What can hang from each mark
Q128: Q796
Q11: Q128 Q393 Q712
Q796: Q128 Q336
Q712: Q644
Q393: Q11 Q369 Q447 Q644
Q336: Q796
Q644: Q393 Q712
Q369: Q393

Known rows, with every way that one mark hangs from another
Q644{Q393{Q11{Q128} Q369} Q712}: [ 1.71 -0.99  0.86 -1.36  0.61 -0.09  3.79  0.14 -0.39  3.52  3.08  0.77
 -1.10 -1.16  3.88 -0.39  0.00  1.96 -2.13  0.09 -3.61  0.30 -1.06  1.70
  5.18 -3.70 -6.95  1.57  2.60 -3.35 -2.58 -2.18  2.59  3.51]
Q11{Q128 Q393{Q369 Q447 Q644} Q712}: [ 0.19 -1.09  2.67 -2.87  2.94 -0.04  4.09  0.96 -0.51  0.98  3.92  2.45
 -0.90 -0.96  2.33  0.79  0.57  3.13 -2.89 -0.13 -4.08  1.17 -1.79  1.02
  4.11 -3.83 -5.65  1.46  3.37 -2.08 -3.06 -3.53  3.84  2.37]
Q11{Q128{Q796} Q393{Q369 Q447 Q644{Q712}}}: [ 1.31 -0.78  2.12 -2.26  1.73  1.25  3.00  2.04  0.12  2.32  3.88  3.17
 -0.65 -0.73  4.14  1.40  0.43  3.26 -2.10 -0.56 -2.92 -0.26 -0.65  0.33
  4.48 -3.48 -6.52  2.15  2.79 -2.84 -3.05 -3.52  4.26  2.91]
Q644{Q393{Q11{Q128{Q796}} Q447} Q712}: [ 1.12 -0.42  1.41 -1.52  1.55  1.84  2.15  1.53 -0.11  4.77  2.88  1.13
 -1.03  0.03  4.09  0.89 -0.11  3.78 -1.17 -0.54 -3.10 -1.41 -0.19  0.90
  7.15 -2.94 -6.81  1.96  2.38 -2.72 -3.98 -2.18  3.54  3.66]
Q369{Q393{Q11 Q447 Q644}}: [-0.94 -2.46  1.61 -2.57  3.53  0.67  2.56  2.14  0.72  1.59  2.31  0.28
 -1.55 -1.65  3.87  1.29  1.69  3.30 -1.68  1.26 -2.21 -0.88  0.43  1.32
  5.16 -3.94 -6.68  0.57  0.17 -2.89 -3.48 -0.40  3.60  1.31]
Q11{Q393{Q369 Q447 Q644} Q712}: [ 0.35 -1.25  2.06 -2.27  2.52 -0.56  3.54  1.69  0.10  1.31  3.18  2.08
 -1.15 -1.66  2.57  1.14  1.25  2.38 -2.71  0.05 -3.31  1.06 -0.68  0.66
  4.01 -3.38 -6.44  0.87  2.50 -2.80 -2.44 -2.69  3.43  1.87]
Q644{Q393}: [ 0.83 -0.85  1.21 -0.36  1.09 -0.68  1.41 -0.42 -1.30  3.50  1.05 -1.03
 -0.31 -0.77  2.88 -0.08 -0.88  0.65  0.41  0.11 -1.86 -0.29  1.30  0.60
  4.80 -3.11 -5.19  0.57  1.55 -2.69 -2.21 -2.06  2.78  0.94]
Q393{Q11{Q128{Q796}} Q369 Q644}: [ 0.58 -0.19  2.22 -2.31  2.80  0.83  3.06  2.41 -0.79  2.52  2.80  1.97
 -1.44 -2.01  3.98  1.24  1.35  3.02 -1.57 -0.24 -1.55 -0.68 -1.11 -0.50
  3.63 -3.37 -5.92  2.55  1.83 -3.51 -2.43 -2.96  3.31  2.13]
Q11{Q128{Q796} Q393 Q712}: [-0.45  0.89  2.29 -1.53  2.09  0.56  3.03 -0.68 -2.73  3.25  2.59  0.46
 -0.02  0.98  3.11  0.08 -2.36  2.22 -0.54 -1.28 -2.86  0.23  0.03  0.70
  5.13 -1.78 -3.29  1.58  2.53 -2.43 -2.78 -4.05  4.36  2.41]
Q369{Q393{Q11 Q447}}: [-1.02 -1.67  1.23 -1.54  3.01 -0.09  1.83  1.36  0.10  2.62  1.92 -0.76
 -1.28 -0.76  3.48  1.09  0.73  3.22 -0.79  0.84 -2.05 -0.38  0.98  1.96
  5.79 -3.26 -6.59  0.19 -0.36 -2.67 -2.89 -0.42  3.37  1.12]
Q796{Q128 Q336}: [-0.02 -1.94  0.32  0.30  2.65 -0.47  0.57  1.91 -2.42  2.62  1.72 -0.07
  1.80  0.30  2.36  0.64  0.25  0.83  1.63  0.92 -0.43 -0.78  0.64  0.92
  3.55 -2.27 -2.95  1.59  1.27 -2.50 -1.91 -1.76  0.81 -0.36]
Q128{Q796}: [ 0.19  0.53  1.54 -0.31  1.90  0.01  0.97  0.78 -1.89  4.20  0.70 -0.37
 -0.28 -0.58  3.17  0.80 -0.90  1.24  1.24 -0.46 -0.37 -0.86  1.78 -0.22
  4.41 -2.04 -4.55  0.86  0.33 -2.98 -1.95 -2.75  3.07  0.52]
Q336{Q796{Q128}}: [ 0.16 -0.75  1.16 -0.82  2.21 -0.54  1.28  1.01 -3.12  2.55  0.31 -1.35
  1.29  0.84  1.85 -0.32 -0.83  1.42  1.45 -0.03 -0.58 -0.83  1.45  0.31
  3.56 -3.03 -3.89  0.83  0.62 -1.95 -1.52 -2.82  1.62 -0.05]
Q393{Q11 Q369 Q644{Q712}}: [ 1.24 -1.47  0.78 -1.63  1.73 -0.38  4.04  1.98  0.91  2.47  2.62  1.55
 -1.89 -2.61  3.89  0.52  1.81  1.42 -2.11  0.81 -1.90 -0.05 -0.16  0.87
  3.28 -4.37 -7.06  1.00  1.17 -4.23 -2.17 -1.84  2.47  2.35]
Q712{Q644{Q393{Q11{Q128} Q369 Q447}}}: [ 1.38 -0.42  1.07 -2.28  2.83  0.58  2.32  1.32  0.27  2.92  2.94  0.46
 -1.94 -2.16  2.88  0.65  1.21  3.03 -1.28  0.22 -2.97  0.30 -1.71  0.10
  6.53 -3.94 -8.03  2.17  2.44 -2.37 -3.92 -1.64  2.92  3.46]
Q712{Q644{Q393{Q11{Q128{Q796}} Q369 Q447}}}: [ 1.70  0.42  1.27 -2.21  2.91  1.76  1.65  2.14 -0.28  3.71  2.82  1.14
 -1.61 -2.18  3.54  1.41  1.04  3.54 -1.12 -0.54 -2.51 -0.27 -1.42 -0.73
  7.11 -3.01 -8.03  2.81  2.40 -2.79 -4.10 -2.08  3.41  3.69]
Q644{Q393{Q11{Q128{Q796} Q712} Q447}}: [ 0.06  0.35  1.91 -2.14  2.56  1.60  2.64  1.36 -1.10  4.09  2.77  1.08
 -1.26  0.03  3.01  1.03 -0.20  4.24 -1.68 -0.98 -3.80 -0.80 -0.85  0.81
  7.23 -2.20 -5.74  1.97  2.77 -2.13 -4.09 -2.46  3.57  3.43]
Q796{Q336}: [ 0.35 -1.27  0.50  0.35  2.27 -0.90  0.82  0.85 -1.61  3.28  1.17 -0.29
  0.59 -0.71  2.60  0.81 -0.17  1.22  1.70  1.06 -0.65 -0.30  1.47  0.91
  3.59 -2.56 -4.01  0.67  0.38 -2.81 -1.90 -1.83  1.81 -0.47]
Q644{Q393{Q11{Q128{Q796}} Q369} Q712}: [ 1.99 -0.14  0.94 -1.18  0.64  0.90  3.06  0.99 -0.92  4.40  3.11  1.42
 -0.83 -0.95  4.49  0.45 -0.08  2.50 -1.76 -0.65 -3.13 -0.35 -0.62  0.96
  5.79 -2.69 -7.05  2.07  2.48 -3.49 -2.88 -2.63  3.11  3.86]
Q369{Q393{Q644}}: [-0.71 -2.04  1.76 -1.59  2.68  0.11  2.43  0.11 -0.72  1.27  1.57 -0.56
 -0.33 -1.33  3.68  0.42  0.02  1.49 -0.25  1.11 -1.90 -0.09  1.36  1.07
  4.04 -3.49 -4.88  0.25  0.19 -3.02 -2.70 -1.51  3.71  0.79]

Rows
[ 0.00 -0.44  1.20 -0.98  3.55  1.14  0.66  3.23 -1.09  4.08  2.58  1.30
 -0.39 -0.23  3.20  2.24  0.72  4.39  0.35  0.24 -1.21 -1.62 -0.22  0.60
  5.29 -2.33 -4.93  2.39  1.16 -2.28 -3.13 -1.75  2.57  1.02]
Q393{Q11{Q128{Q796{Q336}}} Q447}
[-1.37 -0.44  1.40 -3.15  4.52  1.28  3.70 -0.01 -0.41  2.15  2.96 -0.71
 -1.47 -0.81  2.84  0.43 -0.10  3.89 -1.40  0.59 -3.67  0.87 -1.10  1.80
  7.55 -3.29 -6.07  1.05  0.62 -1.94 -5.19 -1.37  4.24  3.66]
Q369{Q393{Q11{Q128 Q712{Q644}} Q447}}
[ 0.86 -1.60  1.68 -2.51  2.60  0.59  3.98  2.47  1.43  2.16  3.57  2.25
 -1.95 -1.75  3.50  1.01  2.11  3.47 -2.70  0.63 -2.95 -0.19 -1.63  1.25
  4.35 -4.75 -7.34  1.65  1.98 -2.97 -3.39 -2.02  3.02  2.98]
Q393{Q11{Q128} Q369 Q447 Q644{Q712}}
[ 0.79 -0.88  1.08 -1.69  1.90 -0.51  3.09  1.79  0.23  3.25  2.68  1.03
 -1.59 -1.88  2.57  1.03  1.64  2.90 -2.60  0.18 -3.91  0.70 -0.83  1.40
  5.94 -2.85 -7.77  0.91  2.24 -2.93 -2.92 -1.49  2.33  2.60]
Q644{Q393{Q11{Q712} Q369 Q447}}
[ 0.14  0.33  2.14 -2.72  3.00  0.88  4.38  2.05 -1.11  2.47  3.22  2.46
 -1.59 -1.83  3.44  1.03  1.04  3.27 -2.43 -0.52 -3.06  0.10 -1.73  0.07
  4.23 -2.88 -5.56  2.44  2.45 -3.38 -2.96 -3.26  3.35  3.06]
Q393{Q11{Q128{Q796} Q712} Q369 Q644}
[ 1.89 -0.49  1.07 -1.55  1.18  1.25  2.61  2.10  0.13  4.37  3.27  2.05
 -1.07 -0.87  4.05  1.31  0.78  3.76 -2.01 -0.56 -3.34 -0.54 -0.90  0.97
  6.55 -2.90 -7.96  2.14  2.58 -2.92 -3.38 -2.28  3.01  3.79]
Q644{Q393{Q11{Q128{Q796}} Q369 Q447} Q712}
[ 1.46 -1.99  1.43 -1.68  1.47 -0.25  3.30  1.80  1.02  1.83  3.22  2.17
 -1.06 -1.67  3.62  0.97  1.27  1.83 -2.18  0.39 -2.74  0.36  0.05  1.00
  3.82 -4.16 -7.31  0.92  2.04 -3.26 -2.46 -2.36  3.49  1.98]
Q11{Q393{Q369 Q447 Q644{Q712}}}
[-0.71 -0.30  1.38 -1.70  3.05 -0.40  2.95  1.58 -0.08  3.32  1.87  0.16
 -1.92 -0.79  2.29  0.80  0.79  2.90 -1.22  0.32 -2.54 -0.01 -0.11  1.46
  5.61 -2.92 -5.93  0.33  0.75 -2.58 -2.93 -1.49  2.78  1.91]
Q393{Q11{Q712} Q447}
[ 2.18 -1.42  0.58 -0.64  0.59 -0.50  2.11  0.86  0.50  3.64  2.20  0.97
 -0.54 -1.52  3.15  0.74  0.64  1.60 -1.25  0.48 -3.16  0.49  0.43  1.43
  5.38 -3.34 -7.96  0.47  1.76 -2.82 -2.59 -1.89  2.33  2.18]
Q644{Q393{Q369 Q447} Q712}
[ 1.31 -1.34  1.03 -1.36  1.65 -0.60  1.72  2.27  0.49  3.36  2.38  0.70
 -1.66 -2.16  3.00  1.15  1.82  2.64 -1.68  0.40 -2.54  0.06 -0.34  0.81
  5.46 -3.41 -8.17  1.11  1.80 -3.07 -2.28 -1.16  2.13  1.72]
Q644{Q393{Q11 Q369 Q447}}
[ 0.13 -0.74  2.43 -2.57  2.31 -0.27  4.69 -0.12 -1.40  0.90  3.65  1.81
 -0.69 -0.93  2.71 -0.06 -0.25  2.03 -2.60 -0.36 -3.75  1.48 -1.50  0.89
  3.40 -3.50 -4.72  1.68  3.27 -2.77 -2.51 -3.90  3.77  2.47]
Q11{Q128 Q393{Q369 Q644} Q712}
[ 0.28 -0.41  1.42 -0.46  2.20  0.54  1.00  0.81 -2.88  3.44  2.68  0.90
  1.13  0.72  3.71  0.97 -1.60  2.37  1.03 -0.45 -1.38 -0.88  0.63  0.38
  4.12 -1.87 -3.22  2.44  2.10 -2.49 -2.40 -3.20  3.26  0.67]
Q11{Q128{Q796{Q336}} Q393}
[ 0.35 -0.91  1.82 -1.96  1.95 -0.81  4.16  0.53 -0.76  1.17  2.86  1.63
 -0.87 -1.76  2.98  0.19  0.38  1.22 -2.24 -0.01 -3.15  1.34 -0.45  0.57
  3.07 -3.15 -5.35  0.92  2.49 -3.39 -1.88 -3.22  3.40  1.79]
Q11{Q393{Q369 Q644} Q712}
[-0.26  0.60  0.73 -1.73  3.29 -0.04  3.69  0.17 -0.68  3.15  1.51 -1.10
 -2.13 -1.80  2.62 -0.14 -0.12  1.38 -0.19  0.42 -1.98  0.50 -0.19  0.35
  5.75 -3.06 -5.55  0.90  0.56 -3.34 -3.41 -1.73  3.13  2.80]
Q393{Q11{Q712{Q644}}}
[ 0.10  0.01  2.38 -2.96  3.74  1.34  3.65  3.17 -0.13  2.48  3.52  2.97
 -1.91 -1.72  3.06  1.91  1.95  4.46 -2.85 -0.33 -3.19 -0.05 -1.97  0.14
  4.95 -3.01 -6.47  2.24  2.40 -2.79 -3.60 -2.93  3.29  3.04]
Q393{Q11{Q128{Q796} Q712} Q369 Q447 Q644}
[ 0.32 -0.45  1.06 -1.58  2.93  1.65  1.91  2.46 -1.27  4.17  3.29  1.73
 -0.10 -0.03  3.10  1.77  0.25  4.75 -1.15 -0.14 -3.66 -0.92 -0.90  1.12
  6.95 -1.69 -5.16  2.48  2.83 -2.18 -4.23 -2.07  2.52  2.69]
Q644{Q393{Q11{Q128{Q796{Q336}} Q712} Q447}}
[-0.02 -0.81  2.11 -3.20  3.77  0.27  4.34  2.23  0.46  1.60  3.58  2.30
 -2.05 -1.92  2.34  1.15  2.08  3.99 -3.13  0.39 -3.71  0.55 -2.47  1.08
  4.44 -4.00 -6.47  1.67  2.34 -2.51 -3.26 -2.49  3.05  2.82]
Q393{Q11{Q128 Q712} Q369 Q447 Q644}
[ 0.00  0.78  2.01 -2.20  3.20  0.65  3.05  2.33 -0.81  3.70  3.05  1.94
 -1.56 -1.02  2.73  1.66  0.87  4.27 -2.00 -0.76 -3.09  0.36 -1.53  0.80
  5.71 -2.37 -6.51  1.61  1.66 -2.47 -3.09 -2.84  3.08  2.80]
Q393{Q11{Q128{Q796} Q712} Q369 Q447}
[ 0.58  0.53  0.54 -1.64  3.01 -0.48  3.92  0.66 -0.42  2.85  2.01 -0.09
 -2.01 -2.83  2.63  0.33  0.98  1.42 -1.01  0.28 -2.15  1.32 -0.88  0.35
  5.21 -3.09 -6.79  1.09  0.86 -3.68 -2.93 -1.95  2.76  2.92]
Q393{Q11{Q712{Q644}} Q369}
[ 1.60 -1.37  1.02 -1.65  1.19  0.26  3.21  1.27  0.53  3.59  3.45  1.24
 -1.28 -1.10  3.49  0.47  1.00  3.28 -2.43  0.20 -3.91  0.20 -1.26  1.83
  6.03 -3.88 -7.90  1.49  2.55 -2.61 -3.26 -1.90  2.71  3.51]
Q644{Q393{Q11{Q128} Q369 Q447} Q712}
[ 0.65 -0.19  1.00 -1.96  2.60  0.83  2.67 -0.49 -0.92  3.23  2.07 -1.21
 -1.71 -1.27  3.27 -0.56 -0.55  1.85 -0.07  0.02 -2.30 -0.40 -0.65 -0.01
  6.18 -3.88 -5.85  2.06  2.31 -2.79 -3.90 -1.86  3.42  3.32]
Q712{Q644{Q393{Q11{Q128}}}}
[ 0.92  0.19  0.83 -1.44  3.59  2.18  1.31  1.15 -1.70  3.90  2.65  1.03
  0.43 -0.42  2.63  1.71 -0.53  3.77  0.59  0.04 -3.20 -0.26 -0.56  0.00
  7.59 -1.64 -4.95  2.44  2.62 -1.87 -5.23 -2.66  2.98  3.01]
Q11{Q128{Q796{Q336}} Q712{Q644{Q393{Q447}}}}
[ 0.50  1.64  1.36 -2.19  3.35  0.98  3.76  0.96 -1.58  3.48  2.59  0.78
 -1.62 -1.92  3.18  0.70  0.13  2.71 -1.05 -0.68 -2.46  0.83 -1.56 -0.20
  5.91 -2.39 -6.04  2.30  1.65 -3.34 -3.59 -3.10  3.31  3.86]
Q393{Q11{Q128{Q796} Q712{Q644}} Q369}
[ 1.64 -0.71  0.42 -1.71  2.61  0.02  1.87  2.01  0.76  3.20  2.09  0.10
 -2.21 -2.99  3.02  1.01  1.84  2.23 -0.99  0.47 -2.18  0.34 -0.58 -0.08
  6.33 -3.74 -8.84  1.62  1.50 -3.28 -3.43 -0.98  2.61  2.77]
Q712{Q644{Q393{Q11 Q369 Q447}}}
[-0.77 -2.43  1.85 -1.99  3.31  0.45  1.88  1.21  0.17  1.31  1.92  0.08
 -0.56 -1.20  3.39  1.33  0.85  2.71 -0.63  1.15 -2.20 -0.32  1.15  1.16
  4.74 -3.71 -5.98  0.18  0.18 -2.30 -3.46 -1.23  3.70  0.63]
Q369{Q393{Q447 Q644}}
[ 0.69  1.51  1.80 -1.88  2.63  0.73  3.45 -0.29 -2.26  2.80  3.00  0.84
 -0.47 -0.91  3.19  0.33 -1.35  1.87 -0.79 -1.06 -2.77  1.48 -1.03 -0.27
  5.55 -2.03 -5.33  2.23  2.50 -2.96 -3.22 -4.08  4.23  3.53]
Q11{Q128{Q796} Q393{Q369} Q712{Q644}}
[ 0.92 -0.68  0.61 -1.69  2.97  0.57  1.51  1.40  0.50  3.50  1.81 -0.65
 -2.24 -1.86  2.98  0.68  0.87  2.23 -0.18  0.48 -1.94 -0.75  0.00 -0.14
  6.92 -3.64 -7.57  1.42  1.38 -2.95 -3.97 -0.95  3.11  2.58]
Q712{Q644{Q393{Q11 Q447}}}
[-1.67 -1.75  2.34 -3.50  4.23  1.30  4.35  0.97 -0.04  1.13  3.47  0.88
 -1.42 -0.53  3.29  0.89  0.89  4.53 -2.78  0.77 -4.20  0.07 -1.30  2.10
  5.93 -3.72 -5.44  1.08  1.54 -2.04 -4.51 -1.61  4.12  2.88]
Q369{Q393{Q11{Q128 Q712} Q447 Q644}}
[ 0.51 -0.84  1.10 -1.17  2.49 -1.03  2.01  2.51  0.42  3.16  2.02  0.75
 -1.87 -2.17  2.75  1.47  1.91  2.51 -1.20  0.46 -1.61  0.14 -0.37  0.86
  4.49 -3.53 -7.52  0.70  0.61 -3.01 -1.85 -1.27  2.16  1.00]
Q393{Q11 Q369 Q447}
[ 1.93 -1.48  0.35 -1.15  0.95 -0.26  2.70  1.84  1.09  3.84  2.62  1.16
 -1.51 -1.93  3.58  0.87  1.43  2.41 -2.18  0.47 -3.12  0.01 -0.09  1.60
  5.85 -3.56 -8.75  0.85  1.74 -3.41 -2.83 -1.17  2.35  2.88]
Q644{Q393{Q11 Q369 Q447} Q712}
[ 0.72 -0.70  2.78 -2.45  2.70  0.93  2.11  2.28 -0.69  1.90  3.52  2.74
 -0.70 -0.99  3.58  1.74  0.77  3.40 -1.63 -0.76 -2.22 -0.17 -0.88 -0.39
  4.03 -3.34 -6.12  2.33  2.87 -2.64 -2.72 -3.43  4.19  1.75]
Q11{Q128{Q796} Q393{Q369 Q447 Q644}}
[-0.25 -0.83  2.13 -2.15  3.62  1.54  2.36  2.35 -1.49  2.14  3.81  2.84
  0.37  0.30  3.11  1.89 -0.05  4.23 -1.02 -0.13 -3.22 -0.74 -0.62  0.48
  4.95 -2.25 -3.75  2.55  3.08 -2.08 -3.90 -3.29  3.69  1.89]
Q11{Q128{Q796{Q336}} Q393{Q447 Q644} Q712}
[ 0.17 -0.38  1.24 -1.65  2.75 -0.87  3.16  2.14  0.22  3.03  2.28  1.04
 -1.83 -1.93  2.30  1.26  1.79  2.96 -2.08  0.31 -2.80  0.90 -0.90  1.42
  4.96 -2.96 -7.18  0.50  1.00 -2.87 -2.43 -1.67  2.28  2.00]
Q393{Q11{Q712} Q369 Q447}
[-0.46 -0.63  1.58 -2.39  4.39  2.05  2.71  3.51 -0.65  2.87  3.52  2.80
 -0.78 -0.72  3.23  2.32  1.41  4.90 -1.32  0.44 -2.78 -1.39 -1.27  0.46
  5.13 -2.59 -4.57  2.64  2.09 -2.49 -4.28 -2.36  2.79  2.19]
Q393{Q11{Q128{Q796{Q336}} Q712} Q447 Q644}
[-1.12 -0.61  0.84 -2.33  4.23  0.77  3.25  0.52  0.10  2.34  2.10 -0.99
 -1.64 -1.49  3.05  0.74  0.53  3.16 -1.10  0.92 -3.15  0.75  0.00  1.56
  7.40 -2.93 -6.90  0.40 -0.08 -2.69 -4.63 -0.63  3.85  3.05]
Q369{Q393{Q11{Q712{Q644}} Q447}}
[ 0.37  0.20  1.73 -2.32  3.26  0.02  3.47 -0.12 -0.80  1.90  3.33  0.75
 -1.10 -1.14  2.21  0.43 -0.35  2.57 -1.30 -0.24 -3.63  1.85 -1.67  0.73
  5.93 -3.24 -6.16  1.53  2.59 -2.06 -3.78 -3.14  3.90  3.25]
Q11{Q128 Q393{Q369 Q447} Q712{Q644}}
[-0.20 -1.18  2.52 -2.14  2.38  0.05  3.01 -0.20 -1.34  1.41  2.81  0.54
 -0.65 -0.10  3.29 -0.18 -0.92  1.67 -0.72 -0.16 -2.12 -0.42 -0.20  0.28
  3.14 -4.13 -3.81  1.65  2.65 -2.54 -2.54 -3.25  4.06  1.43]
Q11{Q128 Q393{Q644}}
[ 1.11 -0.68  1.64 -2.47  2.57  1.61  3.40  3.19  0.90  3.00  3.55  2.89
 -1.73 -1.70  4.09  1.77  1.92  3.92 -2.44 -0.08 -2.52 -0.92 -1.28  0.37
  4.83 -3.77 -7.33  2.35  1.86 -3.12 -3.45 -2.47  3.31  3.19]
Q393{Q11{Q128{Q796}} Q369 Q447 Q644{Q712}}
[ 0.33 -0.98  1.84 -1.32  2.64  1.27  1.64  1.73 -2.10  2.35  3.13  1.94
  0.69  0.01  3.88  1.24 -0.59  2.58  0.20 -0.12 -1.41 -1.24  0.07 -0.26
  3.50 -2.51 -3.23  2.82  2.69 -2.82 -2.80 -3.26  3.68  0.90]
Q11{Q128{Q796{Q336}} Q393{Q644}}
